(in the rows, 128 means zero)
Known rows, with every step that occurs
bako/fipev: [124 133 128 126 121 115 124 133 136 117 129 118 109 120 131 133 123 128
 125 134 125 135 129 119 130 113 128 130 128 129 118 119 127 134 126 127
 131 140 128 132 138 145 125 125 128 131 141 143 136 125 132 141 134 133
 130 129]
fipev/salefi: [126 119 131 130 128 132 128 120 129 146 134 131 159 135 129 130 137 126
 123 133 127 126 135 126 128 121 131 123 120 123 120 127 120 124 129 133
 129 127 128 131 123 136 130 129 133 134 124 121 139 129  87 128 130 125
 142 135]
fipev/fikal: [124 129 124 130 127 128 140 127 123 130 127 125 106 118 132 125 132 131
 130 129 122 130 128 119 119 118 133 134 132 130 121 138 131 122 126 117
 128 134 129 129 133 133 134 134 123 127 119 138 146 127 118 131 139 132
 131 132]
fikal/salefi: [130 134 134 117 134 116 111 143 135 131 131 123 132 134 124 125 135 139
 134 138 121 126 132 121 120 128 126 130 128 125 123 131 128 130 129 129
 128 112 125 124 134 141 128 142 120 127 133 120 124 126 138 127 123 117
 133 126]
tizikul/fipev/salefi/fikal: [134 123 131 128 124 147 125 142 120 142 138 131 144 127 130 130 138 115
 128 124 126 125 141 128 122 124 122 124 111 125 106 100 124 121 124 138
 115 156 122 126 123 116 120 133 130 132 106 127 144 143 111 132 137 134
 136 130]
bako/salefi/tizikul/fipev: [135 126 120 130 126 123 116 138 123 142 130 127 125 129 134 137 128 111
 129 113 132 132 130 123 119 122 140 129 123 132 112  76 124 121 128 133
 115 133 121 128 141 167 114 122 129 118 108 132 122 129 203 130 123 137
 124 140]
salefi/fikal/fipev/bako: [129 137 123 123 116 132 133 126 135 118 116 144 126 123 126 116 141 134
 130 127 132 125 133 136 135 120 128 131 129 127 107 137 138 124 127 139
 131 156 135 117 121 139 117 137 124 128 129 125 140 136  99 121 133 141
 133 119]
luverer/fipev/bako/salefi/tizikul: [130 127 117 132 130 116 110 129 141 139 117 145 155 136 135 134 139 153
 130 133 142 129 118 134 139 131 149 132 133 123 117  95 124 126 131 118
 130 132 132 127 123 142 114 109 123 120 136 123 115 116  88 118 125 141
 117 135]
bako/salefi/luverer/fipev/fikal: [122 135 111 125 130 122 133 128 125 138 136 126 118 121 136 124 135 151
 138 130 127 127 127 121 143 131 132 140 121 122 133 121 125 127 117 113
 133 132 126 143 124  89 146 124 122 126 113 117 140 117  82 132 135 128
 130 127]
fikal/fipev/salefi/tizikul: [127 115 133 128 116 130 132 111 131 152 124 129 130 134 126 119 133 120
 122 127 134 127 136 126 112 112 134 123 122 122 114 118 123 119 132 161
 126 126 134 122 145 208 105 145 132 124 126 126 144 127 117 125 129 145
 142 148]
luverer/fipev/fikal/salefi/tizikul: [132 122 119 118 137 117 127 163 134 141 115 120 111 133 130 123 139 149
 142 140 130 124 123 114 118 132 135 134 130 121 117 136 128 128 129 120
 125 117 131 122 138 183 130 139 116 116 130 128 137 116  80 128 128 132
 122 146]
fikal/fipev/luverer: [119 124 128 127 113 128 142 106 127 142 127 131 113 123 129 120 125 124
 130 121 125 127 134 126 114 122 123 129 120 124 118 128 130 124 130 158
 137 123 132 127 135 164 130 128 136 125 139 132 136 143  99 134 130 135
 131 129]
fikal/fipev/bako/salefi: [122 127 125 127 118 119 125  99 134 131 127 146 148 128 131 120 143 136
 122 124 132 133 129 129 137 111 134 130 131 126 101 112 130 121 125 140
 135 136 133 129 127 159 119 129 128 122 129 122 125 125 143 121 129 132
 138 126]
tizikul/fipev/bako: [120 137 127 133 127 133 123 137 133 120 131 133 125 125 131 133 138 131
 133 125 131 134 122 139 134 119 129 119 139 135 110 114 131 124 127 124
 132 130 125 127 114 154 115 105 129 128 124 129 127 134 148 135 127 133
 128 135]
salefi/fipev: [124 134 119 132 119 132 129 146 129 141 141 127 116 132 127 128 127 123
 134 121 130 133 124 124 128 139 118 127 125 128 132 127 141 133 127 136
 133 131 126 133 133 138 123 122 131 123 127 129 123 119 111 138 126 122
 123 129]
tizikul/fipev/bako/salefi: [125 139 125 130 126 120 115 130 128 127 135 139 148 126 136 133 140 128
 128 120 131 135 126 134 136 114 133 124 127 132 106  70 126 120 124 125
 132 137 120 128 118 132 125 106 128 126 119 128 124 131 161 133 131 132
 134 129]
tizikul/fipev: [129 133 125 129 127 128 128 144 123 126 139 123 119 123 131 130 129 121
 133 119 126 132 129 131 121 123 125 122 127 131 120 114 132 124 124 136
 123 130 123 130 123 155 121 122 131 126 121 130 131 138 142 139 133 130
 127 134]
bako/salefi/tizikul: [134 121 118 136 128 125 122 115 128 140 123 134 137 134 131 133 129 129
 126 125 135 130 128 125 125 130 145 136 126 127 122  90 126 124 131 133
 119 131 125 126 142 147 122 126 128 123 119 128 123 116 165 121 125 135
 126 134]
tizikul/fipev/fikal: [123 136 123 131 126 129 142 150 120 126 134 119  88 116 134 127 134 122
 132 119 121 132 128 123 118 118 131 126 128 134 108 115 128 118 122 129
 120 139 124 131 127 156 127 128 126 124 112 140 156 131 155 142 140 138
 134 131]
fikal/fipev/luverer/salefi/tizikul: [123 110 135 126 112 138 133 102 133 161 118 135 133 116 123 128 120 112
 146 110 134 123 131 126 107 126 130 128 116 120 110 124 138 138 133 170
 126 119 134 120 161 215 116 126 138 125 144 137 142 138 129 127 121 143
 127 140]
salefi/fikal/fipev: [134 132 123 117 114 131 132 129 122 121 121 131 118 121 125 112 133 130
 127 126 128 124 138 129 121 125 122 132 122 124 113 137 137 125 127 146
 114 153 131 120 140 131 125 150 126 125 128 126 141 140  98 119 134 135
 132 121]
salefi/tizikul: [132 127 124 130 128 131 121 129 130 134 120 128 118 132 128 131 123 130
 125 125 135 130 126 126 126 131 139 130 123 128 133 120 127 130 134 133
 125 123 130 123 137 158 111 129 128 124 129 131 127 123 147 125 124 136
 123 137]

Rows
[127 118 129 121 128 127 124 132 132 146 132 128 150 138 130 125 138 135
 134 139 132 122 133 133 131 128 125 122 121 121 118 119 120 126 129 125
 134 125 129 136 118 121 129 124 127 126 136 117 130 127  34 128 129 127
 137 145]
luverer/fipev/salefi
[129 126 119 134 127 125 113 109 139 140 122 146 144 135 134 134 136 137
 124 127 137 133 121 129 141 124 148 135 130 127 117  88 123 124 129 123
 128 131 130 122 129 152 114 113 127 125 132 127 118 114 150 119 124 141
 120 132]
fipev/bako/salefi/tizikul
[120 158 118 117 127 111 125 156 139 123 135 104  87 117 131 127 136 145
 136 142 112 134 130 104 128 114 122 141 119 125 125 147 126 133 121 114
 139 119 126 135 140 133 137 142 122 131 121 135 156 112 161 147 136 117
 146 123]
bako/fipev/fikal/salefi/luverer
[127 138 120 114 139 117 111 167 135 131 137 122 134 134 126 123 135 152
 144 144 126 123 127 128 137 146 118 135 121 123 144 151 124 135 126 130
 141  99 124 134 122 106 133 129 122 126 135 101 128 116  78 129 120 113
 131 130]
fikal/salefi/luverer/fipev
[137 128 129 124 140 116 110 151 132 139 122 125 126 136 124 127 133 138
 132 135 130 129 125 116 114 130 132 131 123 127 124 120 127 130 133 129
 128 108 129 119 140 180 116 142 122 122 134 127 123 119 145 126 120 124
 124 138]
fikal/salefi/tizikul
[122 122 131 132 123 135 132 133 122 141 137 124 119 119 133 136 123 112
 136 113 123 131 131 129 122 127 126 126 119 129 119 106 127 126 127 144
 129 125 120 130 122 156 126 103 138 130 123 140 131 148 134 144 126 134
 120 132]
tizikul/fipev/luverer
[133 137 127 128 136 120 112 162 146 135 125 128 130 133 128 128 141 135
 140 130 133 132 120 126 121 119 133 125 132 132 109 108 129 126 132 131
 132 110 125 117 125 191  97 120 121 122 126 126 128 127 179 129 120 132
 125 143]
fikal/salefi/tizikul/fipev/bako
[135 121 132 125 126 144 132 125 123 145 129 133 158 127 127 128 137 127
 122 134 129 122 141 126 126 127 128 131 114 122 117 118 122 124 126 130
 119 155 128 124 126  98 131 144 128 133 116 123 147 130  70 126 134 131
 138 127]
fipev/salefi/fikal
[125 141 125 121 130 113 125 155 135 122 129 108  84 120 132 124 135 139
 131 143 114 130 128 101 115 106 126 135 129 125 107 137 128 127 123 115
 129 132 128 131 144 167 137 145 119 129 132 145 150 121 129 146 138 122
 139 126]
bako/fipev/fikal/salefi
[129 124 114 133 127 123 131 139 120 145 130 122 105 121 139 130 132 116
 131 117 127 133 129 115 115 117 145 132 122 130 110  79 126 114 122 132
 114 144 122 129 145 177 126 129 124 119  93 141 143 128 204 137 133 143
 128 133]
bako/salefi/tizikul/fipev/fikal
[126 123 129 133 127 143 119 133 137 136 121 136 133 119 127 139 131 123
 145 120 140 129 118 139 133 125 139 121 133 131 105  98 136 133 129 143
 128 121 129 122 132 196 103 101 129 127 137 133 135 131 178 129 127 133
 127 146]
luverer/salefi/tizikul/fipev/bako
[120 143 116 132 126 128 117 109 141 128 132 143 158 125 135 130 138 146
 126 124 131 134 124 130 154 129 136 136 118 128 131 110 125 125 122 114
 143 122 125 133 115  98 128 107 131 131 129 111 125 116 155 125 125 129
 135 119]
fipev/bako/salefi/luverer
[117 136 115 132 120 137 141 151 127 144 140 122  88 125 132 124 131 127
 136 121 128 136 123 116 126 123 123 134 126 125 129 134 140 129 123 128
 126 145 129 133 139 149 129 128 126 122 121 142 140 116 106 143 133 131
 126 131]
salefi/fipev/fikal
[122 138 127 127 126 139 125 145 128 142 149 120 139 125 129 132 134 121
 133 121 124 132 134 129 130 124 123 122 109 129 128 114 120 122 121 132
 136 119 117 136 117 125 115 118 136 134 114 113 149 129 162 140 129 126
 147 140]
tizikul/fipev/salefi/luverer
[125 118 136 132 127 138 131 141 127 141 141 129 142 130 131 130 138 114
 129 125 127 130 135 131 116 117 124 117 122 129 107 103 120 120 127 138
 130 132 120 132 124 153 122 123 134 129 123 126 140 137 131 139 133 129
 140 142]
tizikul/fipev/salefi
[136 122 119 125 125 131 118 124 114 131 126 134 151 125 132 128 133 122
 125 127 128 125 137 124 137 129 130 141 117 127 121  94 129 123 124 131
 115 164 126 123 135  73 139 136 122 129 115 127 127 132 126 118 131 129
 129 110]
bako/salefi/fikal
[127 130 118 129 121 125 120 138 121 146 144 131 133 135 133 129 134 122
 128 117 134 136 128 121 127 128 122 135 119 123 124  92 136 128 125 134
 125 141 124 136 137 121 128 126 131 121 115 127 115 119 146 135 126 119
 125 124]
bako/salefi/fipev
[118 125 124 127 119 142 138 139 121 156 137 123  99 117 126 130 128 123
 147 117 130 129 125 120 117 129 119 132 128 122 117 133 145 136 124 141
 123 141 129 135 150 163 126 126 126 127 121 138 151 118 110 138 131 121
 135 125]
luverer/salefi/fipev/fikal
[124 127 119 128 128 116 115 121 134 131 125 147 158 137 135 129 142 152
 138 132 136 126 124 134 150 128 139 130 134 126 114  95 125 127 128 111
 134 136 131 133 110 106 133 107 125 125 135 117 116 121  65 119 133 132
 125 128]
luverer/fipev/bako/salefi
[122 117 135 130 111 135 125 109 133 149 115 122 131 117 127 145 113 118
 144 122 128 126 128 116 122 122 137 136 116 122 112  95 129 144 132 146
 130 133 132 128 152 202 120 108 138 132 141 157 144 133 131 141 122 136
 119 135]
bako/fipev/luverer/salefi/tizikul
[129 113 131 126 125 137 120 115 129 147 116 134 146 123 124 135 120 125
 137 126 138 123 128 129 126 130 136 128 128 125 123 118 133 139 133 141
 119 124 132 126 150 179 114 126 126 129 130 135 138 121 156 121 123 129
 125 140]
luverer/salefi/tizikul
[119 128 126 129 117 144 118 124 143 147 134 143 140 126 126 133 135 132
 144 126 139 131 118 134 135 129 120 127 125 125 114 108 144 141 128 134
 127 134 132 134 132 151 114 102 131 132 137 129 131 118  98 131 125 123
 131 132]
luverer/salefi/fipev/bako
[122 141 129 125 120 124 120 126 138 135 143 115 130 123 131 132 130 132
 128 140 122 134 135 119 140 109 126 131 113 122 124 126 118 133 122 134
 138 119 125 139 124 127 120 124 139 137 131 124 155 119 115 144 134 121
 149 135]
bako/fipev/salefi/luverer
[123 128 125 127 124 131 125 152 131 162 145 121 120 134 128 130 131 124
 144 122 123 132 128 114 121 132 111 135 114 118 130 119 135 133 130 148
 135 115 124 130 139 156 131 124 132 125 125 131 124 128  68 145 114 116
 123 127]
fikal/salefi/fipev/luverer
[134 112 123 119 126 136 125 144 125 152 126 136 163 133 127 126 137 138
 134 143 131 115 138 132 135 136 126 129 116 119 124 115 122 128 126 124
 123 156 130 128 115  87 136 133 122 129 125 117 142 137   4 125 134 135
 131 135]
luverer/fipev/salefi/fikal
[120 141 122 127 118 121 134 133 133 119 126 113  89 113 134 128 129 131
 129 138 120 137 129 111 122 106 131 133 128 125 113 130 127 128 124 118
 127 148 131 132 139 160 132 131 125 129 124 153 151 123 134 145 143 138
 132 127]
bako/fipev/fikal
[130 138 121 123 131 122 116 169 133 138 144 123 112 139 125 124 138 128
 138 126 126 132 128 117 118 134 117 129 124 123 130 120 139 135 128 144
 130 122 123 130 144 141 124 133 123 122 125 122 123 116 110 136 118 110
 130 128]
fikal/salefi/fipev
[123 144 119 118 138 116 109 151 145 123 133 134 143 132 128 126 145 167
 147 147 127 128 120 132 156 136 122 133 130 123 136 154 127 133 126 103
 145  95 128 131 112 119 125 112 119 130 136 104 122 119  82 126 119 117
 130 130]
fikal/salefi/luverer/fipev/bako
[121 134 111 133 120 130 133 135 124 151 142 124 106 126 138 127 137 119
 129 118 128 137 126 111 120 124 130 139 118 122 117  98 135 122 121 129
 124 148 125 138 144 126 141 129 128 120 109 135 133 112 126 138 136 127
 133 122]
bako/salefi/fipev/fikal
